Each row was made from one small tree. Brackets hold a mark, then the marks that hang from it, in the order of their numbers. Every link used is in the known rows. Write each row's tree.
Known rows:
(K194 (K896 K178)): [-0.30  0.64 -0.94 -0.09 -1.19 -1.18  0.44 -1.37  1.25 -0.03  0.66 -1.30
 -0.22  1.83  1.91  2.22  1.40  0.78  1.29]
(K194 (K896 K244)): [-0.49 -1.34  0.80  0.38 -0.93  0.05  1.19 -2.34  3.31  1.60  0.77 -1.55
  0.61  1.97  2.73 -2.15 -0.61  0.08  1.70]
(K178 K194 (K244 (K896 K437))): [ 1.82 -1.20 -0.28 -0.50  1.24  0.87 -2.80  0.84 -1.00 -1.21  0.66  0.68
 -0.85 -2.08 -0.15 -0.99  0.40 -0.82  3.75]
(K194 (K178 K244 (K896 K437 K624))): [ 0.63 -0.07 -2.26  0.71  1.65 -0.66 -0.07  2.75 -1.03  0.25  0.87 -2.35
  1.96 -0.54 -2.30 -1.12  0.74  0.35 -1.27]
(K194 (K178 (K244 K896))): [ 0.35 -0.30 -0.78 -1.92  0.49  1.94  0.38 -1.86  0.92 -2.76  3.55  2.63
 -0.67  1.56  0.29  0.02 -1.12 -0.24  3.46]
(K178 K194 K244 K896): [ 0.42 -1.26 -4.52 -2.48  1.67  1.06 -5.81  0.12 -1.41  0.49  1.67 -3.61
 -0.94  1.31 -3.32 -3.62 -0.89  0.88  0.51]
(K194 (K178 (K244 (K896 K624)))): [ 0.79 -0.09 -0.18 -0.41  2.12  1.84  0.89 -1.24 -1.59 -2.21  2.25  2.19
  0.39  1.10  1.58 -2.12  0.14  0.03  0.50]
(K624 (K194 (K178 K244 (K896 K437)))): [-1.05 -0.03 -2.79 -0.61 -2.15  0.51  0.46  3.17 -0.57 -0.93  0.67 -1.11
  0.09  0.44 -4.98  0.88 -1.31  0.43 -1.38]
(K896 K178 (K624 K194)): [-1.87  2.01  1.30  0.38 -0.60 -0.21  1.30 -0.81 -2.50 -0.20 -1.43  1.70
 -0.69  0.37  0.32  1.61  0.49  0.55 -4.15]
(K624 (K194 K178)): [-2.76  1.64  0.24 -2.12 -2.57  2.11  2.92 -1.65  0.59 -1.14  0.71  3.46
 -2.47  2.72 -1.41  2.09 -2.26  0.23  0.17]
(K437 K896): [ 0.92  0.73  0.98 -3.01  1.19  2.89 -0.67 -1.37  0.56 -0.75  0.91  3.24
 -2.51  0.44  0.12  0.62 -3.17 -2.14 -0.10]
(K896 K437): [-0.62  0.96  2.27 -0.42 -0.42  0.83  0.61 -0.96  2.22 -0.19  0.30  1.22
 -1.65 -1.77  0.40  2.35 -1.31 -2.35  2.72]
(K194 (K896 K244 K437 K624)): [ 0.21 -0.83  2.48  3.16 -0.07 -1.35  2.59  0.72  1.54  2.55 -1.87 -1.82
  2.68 -1.03  3.90 -2.25  1.46 -0.41 -0.75]
(K178 K244): [-1.33 -0.46 -0.52 -2.14  0.45  2.65 -2.40 -1.00  0.92 -1.27  3.65 -0.54
 -1.42  0.62  0.34 -1.40 -1.87 -0.85  1.31]
(K244 (K896 (K624 K194))): [-0.16  1.64  3.01 -0.92  1.22  2.92  1.58 -2.86 -2.81 -1.87 -1.29  3.21
 -1.63  0.42  2.37 -2.02 -0.96 -2.95 -3.10]
(K178 (K896 K624)): [ 0.29  0.95 -0.48 -0.87  2.93  1.18 -1.34 -2.38 -1.18  0.68 -0.20 -2.36
 -0.71  0.91 -0.12 -2.52 -0.74 -2.08 -2.37]
(K194 K896): [-0.78  0.80 -0.21 -1.49 -0.04  1.66  0.44 -2.23  1.75  0.22  1.07 -1.57
 -1.13  2.21  2.88 -1.12 -0.37 -1.16  1.50]

Which tree is each row?
[ 1.67  1.30  3.22  2.38  1.17 -2.15  1.74 -0.75 -1.15 -1.36 -1.88  2.57
  0.59 -3.16  2.44  3.41  2.32 -1.35  0.49] : (K244 (K896 K178 K437 K624))
[-0.23  1.32  2.22  2.13  0.28 -2.07  1.32  0.60 -0.22  0.36 -1.56  1.09
  0.77 -2.86  0.92  3.55  2.21 -0.15 -0.25] : (K896 K178 K437 K624)
[-0.45 -0.74  0.11  1.59 -0.02 -1.05  3.91 -1.25  1.87  2.11 -0.17 -0.53
  2.40  2.96  2.83 -2.66  1.08  2.21  0.03] : (K194 K178 (K896 K244 K624))
[-0.53  0.13  0.36 -0.36 -2.09  1.37  2.32  1.69 -0.60 -3.12  0.88  3.21
 -0.46 -0.24 -1.35  1.77 -0.82 -0.38  1.09] : (K624 (K194 (K178 (K244 (K896 K437)))))
[ 0.69 -1.41 -1.41 -0.85  0.69 -0.97 -3.02 -2.18  1.31  2.39 -0.76 -2.00
 -0.63  1.31 -2.41 -2.82 -1.15  1.14  1.53] : (K178 K194 (K896 K244))
[ 0.18  0.65  0.03  1.38 -2.11 -2.55  1.50  1.20  1.85  0.10 -0.83 -1.39
  0.68 -0.72  1.51  3.99  2.30  0.24  2.03] : (K194 (K896 K178 K437))
[-0.23  0.38 -1.11  0.51  0.42  1.18 -1.50  3.20 -3.33 -0.26 -0.85 -3.26
  0.80 -1.39 -2.41 -2.73 -0.56 -1.71 -5.60] : (K178 K244 (K896 K437 (K624 K194)))
[ 1.01 -1.28 -0.82  0.19  2.35 -1.09 -2.46 -1.64 -0.90  3.28 -1.87 -2.38
  0.74  0.69 -1.12 -4.71  0.08  1.20 -1.41] : (K178 K194 (K896 K244 K624))
[ 0.09  0.28  0.11  0.55 -0.98 -2.54 -1.08  0.94  0.47  0.73 -1.61  1.19
 -0.72 -1.93 -1.70  4.56  1.71  1.53  3.39] : (K896 (K178 K194) K437)
[-1.23  0.18  3.23  3.64 -2.37 -2.89  3.19  1.54 -0.20  1.17 -3.19  1.71
  1.68 -2.71  0.04  2.40  1.38  1.41 -3.47] : (K896 K178 K244 K437 (K624 K194))
[-1.26 -0.39  1.03  2.90 -4.92 -3.25  3.29  1.91  1.81  0.98 -2.49 -0.78
  1.69 -0.48  0.43  3.01  1.56  1.80 -1.15] : (K624 (K194 (K896 K178 K244 K437)))
[ 1.10 -0.70 -1.58 -1.75  0.56  0.64 -2.37  1.49 -0.43 -2.31  2.31  1.46
 -0.50 -0.18 -1.52  2.24 -1.30  1.15 -1.29] : (K437 (K896 (K178 K244)))
[ 0.62 -0.73 -1.88 -0.55  0.32  0.51 -2.88  1.60  0.48 -0.60  1.68 -3.51
  0.01 -1.35 -2.38 -0.41 -1.04 -1.92  0.40] : (K178 K244 (K896 K437))
[ 0.37 -1.21 -2.44 -0.15 -0.19  0.17 -2.55  3.34 -0.02  1.28  0.25 -3.51
  0.91 -0.10  0.33 -2.41  1.44  1.20  2.09] : (K178 (K194 (K896 K437)) K244)
[ 2.16 -1.36  0.51  0.67  1.51 -2.22 -0.65  0.72 -1.54  2.12 -2.69  2.47
  1.12 -0.69 -0.58 -0.44  0.67  3.32 -2.33] : (K437 (K896 (K178 K194) K244 K624))
